Each row comes from the steps of one walk. Every step used is in the known rows, and no mark comes twice. Write the walk behind each row, first mark first.
In the rows, zero is written as 128.
Known rows:
t > q > n > y > v: [ 76 130 121 109 154 145 117 112 174 108 146 165 148 127 166 137 155 142
 116  76 154 113 183 122 160  96 120 103 128 151 139  89 146 127 180]
c > e: [170 115 112 119 168 147 150 127 123 122 146  89  86 138  66 123 128 149
 137 140  84  85  78 115 139  96 152 158  99 113 154 183 160 170 109]
q > t > y > v > e > c: [156 113 148 145 122 154 118  80 154 151 144 115 151 110 139 154 116  74
 143 154 148 141 220 177  92 136 103 130  90  77 118 161 112  45 203]
s > t: [151 145 158 159 121 118 104 129 121 143 145 104  92 126 109 157 167 176
 113  97 124 108 103 139 134 134 147 150 135 122 153 102 123 148  88]
q > n > y > t > s > u: [ 93 171 138 109 153 118 198 152 177 188 128 154 134 139  31 127 134 155
  73 125 181 115 107  99 160 175 153  89 109 215  88 108 192 160 134]
v > y > t > s: [148 163  96 129  92 143 152 176 109 121  89 132 112  99  91 130  82 112
 151 138 136 112  92 103 116 125 175 142 163 153 139 158 105 156  75]
e > v > y > t > s: [125 135  93 140  81 136 146 159 121 161  81 164 106  90 112 115  56 105
 133 134 130 124  91 121 126 144 146 185 169 136 145 141 119 149  54]
c > e > v > y > t > m: [176 130  79 115 120 106 131 165  94 183 112 116 117  95 114  97  87 110
 121 164 105 128  45  98 178 140 143 205 129 124 123 164 110 156  67]
j > m > t > y > v: [103 113 173 126 129 164 128 117 147 100 153 181 159 160 187 130  86  62
 146 152 130 100 129  92 124 161  95  75 141  98 105  77 142 119 161]
y > v: [116 130 170 128 131 170 104  99 135 110 139 122  94 101 118 150 107  94
 115 100 127 103 156 124 122  88 129 161 132  88 174 111 149 131 103]
y > v > e > c: [134 109 131 165 115 138 118  77 137 186 108 124  95  41 103 133 117  81
 134 131 124 134 199 158  88  85  76 179 134  74 163 148  99  60 138]
q > n > y > v > e: [109 140 147 138 112 147 127  58 158 170 126 124 129 127 145 161 158 105
 129  66 166 128 206 130  78 104 141 122 100 104 121 141 117  51 143]
j > m > t > y: [137 103 128 137 128 139 157 128 124 102 147 164 155 182 156 132 108 110
 153 164 127 104 111 107 115 175 112  62 136 126 106 116 156 140 161]
m > t: [101 119 116 160 108 119 137 122 126 122 135 116 105 142 124 137 133 123
 149 142 125 116 116 131 104 106 125 130 126 117 104 120 153 131 110]
e > v > y > t > m: [152 137  99 132  80 111 110 156  85 175 104 134 121  88 141 119  92 103
 110 137 139 150  90 122 143 146 131 197 158 127 137 129 110 136  61]
c > e > v > y > t: [136 144  80 157  78 121 124 120 117 190 103 110 100  89  73 107  66 112
 144 149  99 114  62 119 164 101 142 210 127  93 139 167  96 156  40]
s > u: [130 153 168 137 165 142 142 108 114 150 131  92  80 109  45 159 142 136
 100  99 126 133 133 125 157 113 161 130  87 139 151 116 177 153  73]
y > v > e: [119 142 156 149 119 152 107  84 118 148 111 108 107  96 128 145 118  76
 143  88 136 129 170 127  70  79 124 156 115  83 153 150 101  70 105]
s > t > m > j: [195 133 190 131 141 105 104 145  88  99 145  90 111 138 202 119 192 171
  78 115  86 156  95 121 135 196 140 139 143 125 133  98 105 135 132]
q > t > s > u: [126 159 178 101 178 156 168 133 161  94 137  90 102 168  78 132 137 141
 121 141 128 131 119 126 151 156 189  79  68 188 111 129 181 145 115]
j > m: [142 105 142 128 117 163 139  99 122  96 128 129 107 145 104 125 123 128
 145 112 114 100 116 125 127 126 114  95 150 124 173 146 132 151 113]
y > t > m > j: [162 131 146 117 106 107 129 152  83 112 134  98 144 108 138  80 140 125
  67 157 111 150  90 109 114 171  98 151 153 116 112 144 123 142 147]
t > y > v: [158 126 179 111 165 177 114 135 132 101 160 154 137 127 145 168 100  93
  95 109 144 106 161 109 118 133 138 153 120  90 154 116 179 133 151]
t > y > v > e > c: [170 105 138 145 151 146 124 104 127 174 127 153 134  65 123 151  98  78
 121 138 135 137 203 145  88 130  83 166 118  75 155 151 127  64 178]
n > q > t > y: [135  95 145  85 137 160  91 112 135 107 162 138 181 175 102 148 129 142
 130 186 131 125 164 152 115 138 151  90  69 134 141 166 146 119 164]
n > q > t: [ 98 103 139 105 104 146  81  85 142 110 141 113 143 156  84 131 144 149
 147 180 119 122 158 161 117  93 143  98  90 137 153 166 119 116 117]
n > q > t > s: [102  94 138  68 147 155 121 134 157  89 124 147 142 173  97 114 115 152
 146 203 115 116 137 146 105 134 157  82 102 175 148 175 139 129 132]
c > e > v > y: [170 119  98 148 121 149 127 103 114 154 110 104  73 109 116 138  91 131
 162 120  73 122  98 139 162  92 176 203  98  91 166 172 118 148  42]
c > e > v: [144  94 113 131 157 131 142 112 137 154 144 112  80 129  94 109  99 148
 117 136  86 100  76 135 156 118 126 202 104  95 168 169 172 171  85]
e > v > y: [144 117 116 161  82 156 102  89 104 142  98 130  77  97 141 160  95 115
 148  87 106 133 153 150 135  97 169 195 131  89 178 136 117 123  39]
j > m > t > y > v > e: [112 127 164 139 115 139 138 104 136 135 116 165 169 154 190 131  95  44
 174 139 137 121 145 101  72 150  86  69 120  89  84 120  94  59 164]
m > t > y > v > e > c: [125 107 120 169 129 113 129 109 142 185 124 166 145  82 153 142 101  63
 149 178 140 147 194 150  78 134  69 149 121  80  94 121 116  48 184]
e > v > y > t > m > j: [159 136 134 145  67 111  99 129  74 140  97 111 126  85 183  92  99  94
  92 137  98 181 106 124 134 166 124 190 160  99 129 132  75 122  78]
v > y > t > q > n: [112 197  64 125  89  94 132 145 103 136  77 109 159 115  94 137 121 143
 158  95 156 184 135 150 144  74 153 114 150 137  88 119  60 134 122]
n > q: [112  89 123 107 128 139  86 114 118 142 124 145 127 112  73 131 120 152
 120 159 112 117 146 134 109  91 130 139 116 134 189 154 128 137  92]

Write each row's walk:
[ 73 104  93 137 123 101 144 137 131  77 113 155 143 157 163  85 129 135
 187 153 103 113  95 111 139 120  74  53 166 155 108 105 105 151 144] => j > m > t > q
[102 140  61 161  71  98  98 144 103 153  79 151 131  69 129  98  87 121
 148 108 125 142 110 139 159  94 105 177 172 125 150 121  87 149  65] => e > v > y > t > q
[ 95 106 124 151  94 129 147 103 128 108 122 129 116 160 130 117 125 117
 172 155 114 108  99 119 120 129  96  79 158 120 110 117 122 131 115] => j > m > t
[ 32 127 106 136 134 111 121 115 188 118 149 178 153 143 195 130 162 124
 142 122 153 119 167 122 153  98 100  85 132 153  75  59 138 108 179] => m > t > q > n > y > v
[178 135 166 166 142 115 102 115 138 204 133 148 133  69 142 162 131 114
 116 123 139 128 176 151 105 164  88 168 128  82 145 104  95  66 167] => s > t > y > v > e > c
[159 141 166 129 149 156 123 120 109 136 128 131 149 121 153 166 111  73
 128  93 147 134 186 114  64 127 135 145  98  74 138 152 136  80 149] => t > y > v > e
[184 158 132 133  75 130 106 145  57 102 102  86 138  86 156 111 134 100
 114 139 107 172 108 108 120 143 150 147 153 114 115 150  66 117 102] => v > y > t > m > j
[161 154 204 128 154 145  91 147 135 128 172 152 134 128 160 174 134 126
  89  94 146 102 135 116 139 171 141 151 127  97 148  59 147 132 141] => s > t > y > v
[ 55  99  81 134 119 104 157 107 173 101 132 175 164 190 174 105 171 160
 178 128 139 109 131 116 161 132  90  18 149 183  85  95 121 135 185] => j > m > t > q > n > y
[ 84 171  83 113 119  75 154 166 126 142 102 120 167 131  73 103 124 160
 105 106 170 167 114 148 136  98 100 115 157 138  91 117 118 164 164] => y > t > q > n
[140  90 170  75 130 134  80 101 108  69 143  98 159 166 168  90 168 145
 108 203  83 172 152 147 120 160 139  91  88 136 129 163 100 102 156] => n > q > t > m > j
[109  97 130 118 136 133 186 156 143  78 114 170 119 179 149 103  99 116
 169 182 107  96  74  99 109 168 118  63 162 166 107 119 134 146 131] => j > m > t > s
[136 130  99 102 121 105 153 159 136 167 159 139 160 148  99 130 166 149
  68 129 184 122 110 109 144 167 124 119 141 178  95 129 169 137 172] => q > n > y > t > m
[122 145  99  99 162 101 149 142 122  96 114 112 135 160 115 133 144 179
 124  87 138 175 154 161 137  89 139 109 124 135 118 120 135 148 162] => t > q > n
[ 89 112  62 156 111 114 124 157 153 137 140 161 148  96 101  93 160 154
 124 126 142  56  93  98 151 115  79 122 176 187 151 139 151 175 144] => n > y > t > q
[ 89 136 110 127 144 124 122  91 161 145 116 148 158 127 176 136 174 119
 147  62 154 139 201 124 109  88 115 102 114 142 119 125 105  67 176] => t > q > n > y > v > e
[121 174 132 123 150  74 126 150 129 129 126 113 133 158 131 140 178 212
 112  71 141 171 131 164 154 125 140 114 137 145 111  71  99 145 150] => s > t > q > n
[151 125 114 108 126 108 133 184  97 140 144 112 139 110  89 109 130 124
  77 150 153 123  74 105 124 148 113 153 154 146 120 138 152 156 129] => y > t > m
[143 147 171 104 202 149 181 163 128 118 123 126  84 127  65 131 120 142
 102 118 127 121 111 105 143 147 172 110  99 183 148 122 195 168  92] => t > s > u
[ 81 116  82 147 141  92 131 158 122  91 120 131 129 134 158 106 148 141
 164 144 116 124 108 129 130  91 104 107 142 148 103 107 138 148 135] => m > t > q
[184 134 159 113 165 105 111 171  95 127 156 103 109 139 152 148 182 175
  87 113 124 130  85 115 147 175 150 148 135 148 139  97 139 145 114] => s > t > m
[114 145  45 146 114  98 125 157 117 162  85 128 131  80 104  77  80 134
 162 147  99 118  57 121 188  87 116 186 144 132 137 155  83 173  74] => c > e > v > y > t > q
[137 122 144  96 145 164 161 136 158  62 141 102 108 185 122 130 126 141
 142 147 130 111 122 144 114 144 174 107 106 156 126 165 166 140 145] => q > t > s
[ 73 143  83 122 143  71 159 141 131 106 120 123 141 167 150 122 148 163
 148 126 148 175 146 156 129  92 119  89 126 137  61  87 127 131 166] => m > t > q > n
[114 140 111 134 145  94 121 137 161 135 150 144 138 155 152 151 215 224
 117  70 140 118 136 138 169 138 135  91 133 183 127  78 127 148 162] => s > t > q > n > y
[167 122 177  99 123 144 123 109 108  39 159  56 128 178 195 111 175 126
 112 146  92 166 137 143 122 167 146 105 102 118 104 156 125 109 171] => q > t > m > j
[134 144 123 145 153  92 106 165 118 114 128 120 113 125 141 124 178 197
 131  90 113 120  98 131 155 124 119 127 156 155 152  88 112 161 121] => s > t > q
[134 135 189 106 137 189 109 102 158  79 181 119 151 169 157 166 113  85
 119 125 151 113 171 140 128 140 157 114  87  93 121 122 167 110 177] => q > t > y > v
